What can hang from each mark
K_839: K_457 K_766 K_915
K_783: K_457
K_650: K_766
K_619: K_78 K_330
K_766: K_269 K_650 K_839
K_457: K_78 K_783 K_839
K_915: K_839
K_330: K_619 K_766
K_78: K_457

Every row comes from one small tree of marks. The marks that hang from a mark follow it in brackets, in the order of their numbers. Every link used is in the known rows. Which tree was each row made from?
Known rows
K_330[K_619[K_78[K_457]] K_766[K_269 K_650]]: [  2.0 -15.4  10.0 -26.6   3.4  -6.4 -15.8  51.5 -10.8 -12.0   9.2   9.4
  -1.3  -9.3 -29.2  18.2  -5.9   1.9  -8.0  -0.8  -0.8 -29.2  11.2 -25.0]
K_766[K_269 K_839[K_457]]: [ -1.1   6.8  -0.3  -4.1  -4.6  11.8 -22.2   1.0  -0.4  -5.7   2.8   5.5
  -4.3 -30.8   0.9  13.8 -15.1  -1.8  -8.4  -2.5  13.1  -6.0  -6.6   2.6]
K_766[K_269 K_650 K_839[K_457[K_783] K_915]]: [ -2.0   7.9  11.6  -4.9  -1.1   4.6 -32.9  17.4  -4.3 -21.3 -11.3  10.0
 -46.5 -37.9  -4.7   8.9 -20.2   2.9  -1.5   3.6  22.8 -32.7 -24.0   9.8]
K_457[K_839[K_915]]: [  1.9   3.6   0.6  -3.9   8.9  -1.6   1.3   0.0  -2.9  -3.9 -15.1  -4.0
 -57.6  -5.5  -7.6   4.4  -0.6  -0.6  10.6   1.6   4.4  -0.6 -16.2  10.7]
K_330[K_619[K_78] K_766[K_269 K_650 K_839[K_457[K_783]]]]: [ 17.5  -4.8  13.0 -25.1   1.8  -0.5 -50.3  35.6  -2.1 -19.9   8.9   5.8
 -15.7 -37.6 -19.5  35.1 -24.7   1.3 -21.2  -0.7  10.6 -39.3  -5.1 -16.1]
K_915[K_839]: [ 0.0  4.7  4.0  0.6 -1.6  4.0  0.4 -3.9  3.0 -5.5 -2.7  5.5 -2.2  5.7
  2.7 13.7 -7.5  4.8 -3.1 -8.0  3.0  6.6 -6.3  1.9]
K_330[K_766[K_839]]: [  0.6   2.4  11.2  -7.2  -1.3  12.6 -10.6  -1.0   1.9   2.0   7.0   7.1
  49.6 -24.9  -6.2  15.7  -7.0  -2.1  -6.0  10.1  -1.3 -16.6  -8.2 -16.2]
K_766[K_269 K_650 K_839[K_457[K_78 K_783] K_915]]: [ -0.5   7.6  10.7   1.2   2.3  -1.3 -30.5  -0.7  -6.1 -22.1  -8.7  13.4
 -48.6 -37.7  -2.7  -0.5 -28.6   3.1  -4.2   4.7  22.7 -29.4 -21.1  12.3]
K_619[K_78[K_457[K_839[K_915]]] K_330]: [  0.1  -3.0   0.3 -20.1  25.8 -20.0  20.7  19.2   2.1  -4.5 -13.1   5.6
 -86.4  32.7 -30.4  18.4 -11.0  -2.0  13.6   4.6  -0.9   2.8  -2.7   8.7]
K_650[K_766[K_269 K_839[K_457[K_78]]]]: [-10.2   7.3   7.2   0.2  -7.0   6.8 -20.9 -16.5  -2.5   0.2   1.4   4.1
  14.9 -43.6   7.4   6.6 -20.7  -2.8  -9.5  -0.9  16.4 -17.6  -5.1  -5.6]
K_330[K_619 K_766[K_269 K_650]]: [  2.5  -4.7  15.8 -16.6 -10.2   2.6 -24.2  36.3 -10.1 -11.0   1.4   7.0
  18.3 -43.1 -14.8   9.5  -6.3  -1.9  -9.5  -5.7  -1.2 -28.5   0.5 -23.6]
K_619[K_78[K_457] K_330]: [ -1.6  -6.4  -0.3 -15.8  16.9 -18.8  20.1  19.8   4.7  -1.0   2.5   9.7
 -27.5  38.8 -23.0  12.6  -9.5  -1.6   3.2   3.4  -5.3   3.3  12.4  -2.2]
K_78[K_457]: [ -9.0  -6.0  -1.9  -4.9   7.1  -4.3   3.3   7.3  -3.6   0.2  -0.2  -0.5
 -15.3  12.8  -8.5  -4.0   3.6   0.5   9.5   7.7   0.8  -1.3   4.7   4.5]
K_783[K_457]: [  1.5  -0.9  -3.3  -7.3   6.2  -0.5  -9.6  -5.4   3.2   0.0  -4.0  -4.5
 -24.6  -6.2  -3.8  -3.2   5.7  -4.6   0.7   8.3   1.6  -5.0   7.7   5.7]
K_915[K_839[K_457[K_78 K_783] K_766[K_650]]]: [ -7.5   5.6  10.6   6.6 -10.3  -7.9 -23.9  -7.6   2.0 -25.0 -13.0   8.2
   6.9 -27.6   2.8   5.7 -33.3   7.3  -1.7  -2.0  10.8 -14.5 -14.6  17.3]
K_78[K_457[K_783 K_839[K_766]]]: [-17.3  -1.1  -2.3 -11.2   7.5 -10.8  -9.2  18.7  -5.5   1.0 -22.4  -8.6
 -25.7 -14.9 -17.8  -3.8  -5.5  -2.2  25.9  17.3   2.6 -20.2  -9.8  17.5]
K_457[K_78 K_783 K_839[K_766[K_269 K_650]]]: [-15.3   4.8   4.2  -7.1  -8.1  -8.3 -21.8  18.4 -12.8  -8.2 -29.0   6.9
   5.8 -56.0  -9.8 -13.8 -14.0  -1.3  11.8  10.8   7.5 -35.6 -11.8   7.9]
K_766[K_269 K_650]: [ -8.9   0.9   6.4  -6.8 -11.8   4.4 -10.8  27.7  -8.6  -7.6  -9.6  10.8
  19.1 -23.8  -3.8  -5.6   2.8   1.4  -1.0   0.2   5.3 -20.4  -1.4  -6.5]
K_78[K_457[K_839]]: [ -8.7  -5.2  -5.5 -12.8  11.3  -4.7  -4.5   6.9  -5.3   2.7 -14.1  -7.7
 -33.4   7.0 -13.3  -0.6   8.8  -0.8  14.3  12.2  -1.4  -1.0  -1.1  12.9]
K_78[K_457[K_783 K_839[K_766[K_650]]]]: [-20.0  -1.5   4.6 -13.4   0.7 -10.0 -16.4  31.5  -5.7  -8.0 -29.3  -3.2
 -10.2 -19.5 -19.5  -6.6  -0.9   1.0  24.6  21.3   2.8 -32.9 -11.2  13.1]
K_619[K_78[K_457[K_783 K_839[K_766[K_269] K_915]]] K_330]: [-13.9   2.5   2.4 -22.4  17.6 -23.6  10.6  45.4  -7.5  -6.1 -23.0   8.5
 -72.9  -9.1 -37.8  14.8 -28.8  -4.3  26.2   6.5   8.2 -22.5 -12.5  11.1]

Write each row's tree
[ -7.2   6.9   9.2  -8.4 -10.3  13.8 -14.9  24.2  -2.1  -5.1  -6.7  16.4
  29.6 -30.3  -3.9   2.0  -0.7   0.2  -4.7   4.2   9.9 -26.5  -4.5 -13.7]	K_766[K_269 K_650 K_839]
[ -3.6   8.9  14.3   1.1   5.4   1.4 -20.4  -9.0   4.8  -6.7  -5.5  -6.9
 -43.7 -25.8   2.2  15.7 -20.5   0.3   1.6   4.9  21.1 -27.0 -23.4   6.7]	K_650[K_766[K_839[K_457[K_783] K_915]]]
[-12.5   5.3  10.3   6.4  -8.4 -10.5 -20.7   9.3 -11.4 -26.3 -13.8  10.6
 -25.0 -51.1  -4.5  -8.6 -35.9   2.9   5.5  -0.4  18.8 -29.3 -21.4  15.2]	K_839[K_457[K_78 K_783] K_766[K_269 K_650] K_915]
[  8.8  -6.2  16.9 -12.4  -5.6  -0.4 -19.9  22.9  -2.3 -11.2   3.6   2.3
  15.0 -20.3 -12.7   8.5  -3.9  -0.3  -9.4  -2.1  -5.7 -21.3   0.2 -20.6]	K_330[K_619 K_766[K_650]]
[ -7.1   8.0   3.9   0.3  -0.6  -1.1   8.0   9.0  -0.8  -4.5 -17.5  -1.5
 -28.4 -25.2  -9.9   4.5 -11.3  -1.7  16.8  -0.2   5.0  -6.6 -20.4   7.3]	K_457[K_839[K_766 K_915]]
[-18.2   9.7  12.9  -2.7 -23.2   8.7  -4.3  32.5  -3.2 -13.4 -14.7  18.3
  46.6 -40.2  -3.7   8.7 -15.6   4.7   2.9 -10.1   9.0 -18.6 -11.3  -8.3]	K_915[K_839[K_766[K_269 K_650]]]
[ -5.7   6.7   3.3  11.6  -9.1  -3.2  -6.1 -23.2   3.3 -15.5   0.0   6.1
  10.6 -18.9   5.9  12.2 -35.7   4.4  -5.3 -11.9   7.5  11.1  -9.5  12.6]	K_915[K_839[K_457[K_78] K_766]]
[  6.5   3.4  -0.4   6.8   2.9   2.1 -15.3 -32.3   5.0  -7.4   8.1   5.4
 -10.8 -10.4   5.4   4.5 -20.4  -0.2 -12.5   2.1   8.1   3.6  -3.2   7.1]	K_766[K_839[K_457[K_78]]]
[-21.4   3.7   1.0 -11.2   7.5  -8.9  -6.0  32.8 -14.8  -4.6 -25.6  -1.5
 -61.1 -34.2 -22.0  -2.9 -15.6  -2.6  30.4   9.8  13.9 -27.3 -22.1  17.4]	K_78[K_457[K_783 K_839[K_766[K_269] K_915]]]
[ -6.2   3.8  -2.4  -0.7   3.5 -12.9 -10.5  -7.6  -4.1  -0.6 -19.1  -3.9
 -14.6 -30.2  -6.1  -9.3 -17.2  -2.7  13.2  11.1   2.5 -14.7 -10.8  14.3]	K_457[K_78 K_783 K_839[K_766]]
[ -2.8   5.0   6.1   0.1  -8.7   6.7 -25.7  -5.7  -3.8 -14.3  -2.0  15.6
  12.6 -35.0   2.8  -0.2 -17.7   1.0 -13.9   1.8  14.0 -16.4  -4.4   0.3]	K_766[K_269 K_650 K_839[K_457[K_78]]]
[ -6.9  10.0  11.8   2.0   3.2  -1.1 -23.7 -13.3  -6.0  -7.6  -5.5   2.5
 -42.1 -45.6   2.4   5.8 -31.7  -1.3  -0.9   2.4  25.8 -31.0 -21.7   5.6]	K_650[K_766[K_269 K_839[K_457[K_78 K_783] K_915]]]
[ -8.8   6.0  10.9   1.9   1.7 -12.9  -9.1   4.9  -5.0 -15.3 -28.0   4.2
 -34.4 -34.1  -9.9 -11.0 -17.6   1.6  16.9  11.2   8.8 -28.8 -23.0  14.6]	K_457[K_78 K_783 K_839[K_766[K_650] K_915]]
[-14.9   7.5  10.1   4.9 -20.8   1.4 -17.1   2.8  -4.8 -22.9  -9.7  16.6
  30.3 -44.1   2.8   7.4 -32.4   5.6  -6.6 -11.8  12.4  -8.5 -10.8   6.3]	K_915[K_839[K_457[K_78] K_766[K_269 K_650]]]
[ -6.3   6.9   1.6   6.9   2.2  -7.2   9.5 -12.3  -3.3  -5.3 -15.2   3.0
 -29.1 -24.7  -6.8  -5.6 -20.5  -1.7  13.5   1.0   5.1  -2.4 -16.5   9.1]	K_457[K_78 K_839[K_766 K_915]]
[ -8.9   3.3  -1.3   5.2  -6.4 -10.3 -23.1  -3.2 -10.2 -11.1  -5.5   2.4
  -8.1 -46.5  -0.9  -4.3 -34.6  -1.4   2.0  -0.7  12.3 -14.9  -8.8  16.7]	K_839[K_457[K_78 K_783] K_766[K_269]]
[-26.1   0.5   4.1 -18.3  -4.5  -6.7 -21.0  46.1 -14.0  -6.9 -31.7   1.9
  -7.0 -40.7 -21.3  -7.4  -2.3  -0.4  24.7  18.0   8.2 -40.3 -11.4  11.1]	K_78[K_457[K_783 K_839[K_766[K_269 K_650]]]]
[ -5.0   7.3   1.9   3.7   8.3 -13.9  -1.4  -9.2  -4.8  -7.0 -20.6  -1.2
 -50.5 -27.9  -8.7  -8.0 -24.0  -1.5  18.2   7.2   8.6 -15.9 -22.6  18.0]	K_457[K_78 K_783 K_839[K_766 K_915]]
[  4.4   2.3   0.8   4.3   6.5  -9.8 -21.5 -29.0  -1.1 -15.6  -3.9   0.0
 -41.6  -3.5   5.7  11.1 -28.2   5.9  -7.0  -3.7  10.3   4.1 -10.7  24.5]	K_915[K_839[K_457[K_78 K_783]]]
[ -8.3   6.1   6.2  -3.1   1.5  -6.6  -7.6  -4.6   0.8 -13.7 -26.0   3.4
 -39.5 -36.4 -12.5 -13.0  -8.1  -3.5  12.7  12.5   7.3 -19.2  -8.8  11.2]	K_783[K_457[K_78 K_839[K_766[K_650] K_915]]]
[ -4.9   6.2   9.8  -4.2   0.7   3.2 -29.8  -9.6   6.3  -0.4  -4.7  -9.0
  -7.3 -27.6   5.3  14.9 -13.9  -1.2  -3.5   8.4  15.4 -26.6 -12.7   3.3]	K_650[K_766[K_839[K_457[K_783]]]]
